Each row was made from one small tree. The marks that hang from a mark follow it in brackets, in alphabetical order. Every link used is in the known rows. Write each row's tree.
Known rows:
L{K{H S}}: [ 0.59  0.79  0.14  2.92  0.78  2.76 -1.26  5.20 -0.11  0.23  1.02 -1.86
  2.46 -1.51  0.52 -2.45  0.58 -1.35 -1.40  1.43  1.45 -1.11]
U{P{F}}: [-1.61 -1.20 -1.70 -0.15 -2.28  0.73 -0.24 -4.00 -1.66  0.19 -0.70 -0.53
  1.51  0.57 -2.45 -1.15  1.08 -0.15 -1.98  1.54  0.28  0.98]
K{H{T} L}: [-1.33  2.70 -0.05 -0.26 -0.88 -0.24 -1.25 -0.80  2.44  1.01 -1.72  1.73
 -2.41  0.32 -1.13 -0.53 -1.22 -0.54 -0.92 -0.35 -5.10  0.88]
K{H S}: [-0.61  0.32  0.26  2.86 -0.45  0.97 -0.22  2.64 -0.79  1.05  3.00 -3.73
  1.03 -0.64 -0.82 -2.34  0.68 -0.48 -2.58  2.02  0.58 -0.60]
K{H{T}}: [-1.23  0.58 -1.49  0.01 -0.99  1.80  0.13  1.72  1.28  0.03  0.02  0.11
 -0.69 -1.20 -0.34 -2.15  0.34  0.73 -1.42 -0.01 -2.50 -0.15]
S{K{H{T} L}}: [-0.08  1.10  1.59  1.17  1.40  1.13 -1.17  1.68  1.31  0.14 -2.29  1.05
 -1.13  1.06 -0.22  1.05 -0.32  0.23 -1.11 -1.86 -3.11 -0.32]
H{K{L S} T}: [ 1.98  0.09 -0.36 -1.07 -0.31 -2.78  2.56 -2.66  2.70 -0.85  0.87  2.22
 -0.02 -0.69 -0.70  4.51 -2.76 -2.27  2.39  0.51 -2.75  1.65]
U{P S{K{L}}}: [ 1.03  1.38  1.22  2.29  3.53 -1.50 -1.45 -4.00 -2.33 -1.74 -0.98 -0.77
 -0.03  2.01 -0.06  1.51  1.79 -2.22 -3.10  1.33 -1.22  2.02]
F{Z}: [-0.88  3.73 -0.82 -0.27 -1.35  0.16  1.88  0.34 -0.34  0.61  2.53  3.25
 -0.27  2.26 -1.14 -2.93  0.88 -1.78 -4.75  1.79  1.54 -0.68]
S{K U}: [ 2.17 -0.16  1.15  1.69  3.78  0.66 -1.72  1.18 -1.22 -0.28 -1.35 -0.28
  0.60 -1.13  0.97 -0.82  1.13  0.65 -2.60 -0.86  3.09 -2.38]
L{K{S{U}}}: [ 2.88  0.94  0.61  1.93  3.65  0.07 -1.15  1.41 -1.54 -0.23 -0.22  0.01
  1.52 -3.78  0.61 -0.74 -0.20 -1.56  0.36  1.11  3.93 -1.31]
P{F H}: [-1.85 -0.24 -1.30  0.68 -2.53  1.91  2.82 -1.15  1.95  4.09  1.41  0.71
  0.75  3.75 -1.35 -1.09  2.07 -0.13 -2.15 -0.11  1.51  0.94]
H{T}: [ 0.38  0.91 -2.97 -0.33 -0.25  0.42  1.75 -1.77  2.02 -0.76 -0.11  1.37
 -0.06 -1.32 -1.01 -0.03  0.46 -0.76 -1.11  0.74 -1.80  0.98]
H{K{L S{U{P}}}}: [ 1.41 -0.49  1.82 -1.27  0.68 -4.31 -2.59 -3.46 -1.88 -1.38 -1.18 -0.94
 -0.82 -2.08  0.14  2.52 -2.40  0.35  2.71  1.10 -0.96 -0.08]
T{H{K}}: [ 0.11 -0.74 -3.30 -3.62 -2.87  1.11 -0.21  1.52  3.11 -2.54  1.93 -0.79
  2.00  2.36  0.72 -2.11  1.31 -0.80  0.41 -0.54  0.97 -0.38]
L{K{H S{U{P}}}}: [ 0.23  0.31  1.49  1.27  2.37  1.24 -4.61  4.03 -3.80 -1.42 -2.05 -3.49
  0.70 -4.79  1.32 -2.23 -0.18  1.86  1.70  0.94  1.41 -1.81]
U{P{F{Z}}}: [-2.64  0.84 -0.17 -1.01 -3.11  0.35  1.55 -2.64 -2.94  0.87  1.04  3.02
  0.18  1.93 -2.54 -2.25  0.58 -0.24 -2.97  1.52  2.17 -0.14]
T{H{K{S{U{P}}}}}: [ 0.42 -2.68 -0.80 -3.60 -0.49 -1.14 -1.83  0.61 -2.52 -4.02  0.85 -4.16
  0.71 -2.25  0.64 -1.02  0.11  1.71  4.65 -0.05  1.56 -1.05]
L{K{S{U{P}}}}: [ 1.99  0.43  0.07  0.77  2.88 -0.13 -3.03 -0.01 -3.63 -2.05 -1.90 -2.14
  1.14 -4.91  0.69 -0.36  0.13  0.11  1.91  1.71  1.63 -0.57]
K{H L S}: [-0.92  2.49  1.66  2.45 -0.55 -1.13 -1.32  0.00 -0.22  1.76  1.49 -1.48
 -0.87  0.65 -1.71 -1.02 -0.68 -1.39 -2.08  2.09 -2.09  0.57]
S{K U{P{H}}}: [-0.30 -0.56  0.16  0.62  2.00  1.11 -2.50  1.99 -2.27 -0.54 -2.74 -2.75
 -1.02 -0.16  1.74 -0.10  3.17  3.74  0.19 -1.24  1.18 -1.05]

Which tree is each row?
[-0.73 -1.55  0.30 -0.55 -0.18 -0.27 -1.81 -4.36 -3.24  0.56 -2.15 -0.59
 -0.06 -1.94 -1.45 -1.82  0.12  1.36 -0.85  0.30  1.71 -0.38]	S{U{P{F}}}
[ 2.70  0.41  1.95 -0.13  1.33 -4.07 -0.74 -2.55  0.16  0.72  0.79  1.01
 -0.41 -1.07  0.24  2.23 -3.09 -1.12  1.16  0.73  1.20 -0.68]	H{K{L S{U}}}
[ 0.66 -0.67  2.87  2.15  2.88  1.87 -3.13  4.78 -1.65 -0.01 -1.41 -1.85
  0.29 -1.07  1.68 -2.83  0.94  2.57 -2.89 -1.91  2.72 -3.55]	S{K{H} U}
[ 1.03  0.19 -0.40  1.82  1.40  2.79  0.27  4.90  0.79 -0.68  0.25 -0.30
  1.41 -3.02  0.36 -0.28 -0.68 -0.83  1.30  0.12 -0.61 -0.20]	L{K{H{T} S}}
[-1.50 -1.33 -0.54 -2.73 -3.71  1.05  6.71  1.87  3.39  2.68  2.59  6.62
 -0.37  4.15  0.40  1.57 -1.33  0.51  1.10 -3.05  2.18 -0.23]	P{F{Z} H{K T}}
[-0.21 -0.67 -0.55  1.71 -0.06  1.01  1.64  1.80 -0.10 -0.12  2.04 -1.62
  0.03 -2.60 -1.01 -0.66 -0.36 -0.18  0.02  0.72 -1.55  0.61]	K{H{T} S}
[-2.55  0.74 -0.48 -1.30 -2.42  1.57  6.19 -0.02  1.58  3.53  2.03  6.01
 -1.64  3.42 -1.40 -0.54 -0.04 -0.09 -0.54 -1.52  1.50  0.82]	P{F{Z} H{T}}
[-0.30  1.92  2.35  2.32  0.79  1.02 -2.68  2.12  0.88  1.05 -1.47 -0.50
 -0.02  2.93 -0.19 -1.14  0.54 -0.03 -3.68 -0.70 -1.17 -1.26]	S{K{H L}}
[ 0.31  0.20 -0.88 -2.52 -1.98 -1.75  0.07 -0.86  1.93 -1.50  2.40 -0.97
  0.71  2.43 -0.93  0.63 -0.56 -2.43  1.96  0.57 -0.11  0.90]	T{H{K{L S}}}
[-0.27 -2.66 -3.03 -1.72 -2.19 -0.20  3.01  0.62  1.58 -1.95  1.15 -2.23
  0.00 -1.00  1.33  3.61  0.55  1.50  4.53 -0.11 -2.34  1.62]	U{P{H{K{S} T}}}
[ 0.14  1.15  2.62  0.81  2.16 -2.38 -1.53 -0.99 -1.38  1.15 -0.82  0.17
 -3.32 -2.97 -0.80  0.42 -2.71  0.11  1.60 -0.35 -2.40  0.34]	K{H{T} L S{U}}
[ 0.79 -1.64 -2.48 -1.89 -2.11  0.28  1.57  1.59  1.19 -2.46  3.94 -2.53
  2.52  0.98  0.07 -0.67  0.79 -1.52  1.36  0.59  2.28 -0.35]	T{H{K{S}}}
[ 0.13  1.65 -1.34  0.11  0.59  3.60 -0.97  4.55  2.57 -0.61 -2.07  1.54
  0.94 -2.02  1.05 -1.46 -0.09 -0.26 -0.15 -0.82 -1.21 -0.81]	L{K{H{T}}}
[ 1.11 -0.69  1.66  4.21  3.48  1.92  0.09  3.44 -0.84  0.08  2.26 -2.04
  1.65  1.26  1.76 -1.88  2.34 -0.91 -5.03 -0.47  2.71 -1.00]	U{S{K{H}}}
[-0.25 -1.59 -0.51 -0.67  2.42  1.21 -0.61  1.29 -1.30 -1.77 -3.42 -0.85
 -2.08 -1.78  1.77  1.86  2.40  4.16  2.88 -2.42 -0.64 -0.22]	S{K U{P{H{T}}}}
[-0.78 -0.92 -0.57 -2.39 -2.84 -0.41  3.59 -2.79  5.20  3.08 -0.70  4.69
 -0.78  3.97  0.14  3.80 -1.68 -0.88  2.40 -2.69 -2.31  1.83]	P{F H{K{L} T}}
[-0.47 -3.11 -1.88 -1.88 -3.03  1.49  5.21  0.01  4.43  2.31  0.83  3.19
  0.91  2.46  0.81  2.48 -0.65  0.59  2.11 -2.66 -0.10  0.75]	P{F H{K T}}
[-0.65  1.69  0.84  1.29 -0.07 -1.01  0.30 -0.77  0.28  0.88  0.26  0.19
 -1.65 -0.74 -1.78  0.94 -1.59 -1.26  0.47  0.68 -3.84  1.50]	K{H{T} L S}
[-1.14  1.62  2.83  0.69  0.82 -2.68 -4.88 -1.45 -4.23  0.20 -1.57 -3.27
 -2.84 -2.53 -0.71 -1.22 -1.06  1.39  0.61  1.23 -2.18 -0.14]	K{H L S{U{P}}}
[ 0.40 -1.31  2.10  2.65  2.66 -1.03  0.03 -5.91 -3.20  0.07 -1.07  0.59
  1.01  2.97 -1.48  1.98  1.01 -2.33 -2.83  0.33  0.89  2.46]	U{P{F} S{K{L}}}
[ 1.65 -2.20  0.18 -0.98  0.60 -2.41 -1.38 -0.77 -2.57 -2.57  0.00 -2.64
  0.87 -3.63  1.40  0.81 -0.93  1.66  2.38  1.08  1.47 -1.41]	H{K{S{U{P}}}}
[ 1.30  1.18 -1.34 -2.49 -1.27 -1.92  1.15 -2.55  4.59 -0.68 -1.09  3.98
 -0.69  0.83 -0.16  3.04 -2.23 -1.65  0.88 -0.42 -3.63  0.82]	H{K{L} T}
[-0.24  1.60 -1.88 -3.98 -2.88 -0.60 -1.17 -0.99  3.91 -1.59  0.43  0.85
  0.00  4.00 -0.42 -0.67 -0.48 -1.78  0.75 -0.46 -1.30  0.14]	T{H{K{L}}}
[-1.51  0.37  0.51  0.56 -0.43 -0.87  3.22 -4.04 -3.89  0.68  3.23  2.69
  0.26  2.25 -1.42 -2.10  1.01 -2.57 -4.02  1.59  3.51  1.10]	U{P{F{Z}} S}
[-0.56  0.63 -0.81 -1.11 -2.47 -2.35  0.09 -1.62  1.23  0.46  0.65 -1.96
 -0.82  2.28  0.45  3.14  0.01  0.19  2.48  1.16 -2.60  1.48]	U{P{H{K{L S}}}}
[ 1.75 -0.21  1.21  1.35  3.40  1.54 -1.30  4.34 -0.98 -0.43 -1.28  0.26
  0.02 -5.42  1.12 -0.95 -1.63  0.76  2.55 -1.07  1.31 -1.41]	L{K{H{T} S{U}}}
[-0.68 -3.11 -1.04 -0.43 -1.36  0.15  3.39 -1.95  0.68  1.31  2.34 -0.48
  1.48  3.13  1.52  0.98  1.67 -0.32  0.11 -0.46  1.89  1.82]	U{P{F H{K}} S}
[-0.52  1.28  1.63  0.00  2.08 -0.98 -3.76 -0.56 -1.53  0.26 -4.03 -1.03
 -2.68  1.61  1.24  1.56  1.69  2.50  0.45 -1.12 -1.50  0.02]	S{K{L} U{P{H}}}
[-1.11 -3.17 -0.42 -2.32 -1.88 -0.08  0.06 -0.46  0.17  1.58 -1.27 -0.03
  0.23  0.91  1.55  0.41 -0.33  3.30  2.36 -2.01  1.79 -0.88]	S{U{P{F H{K}}}}
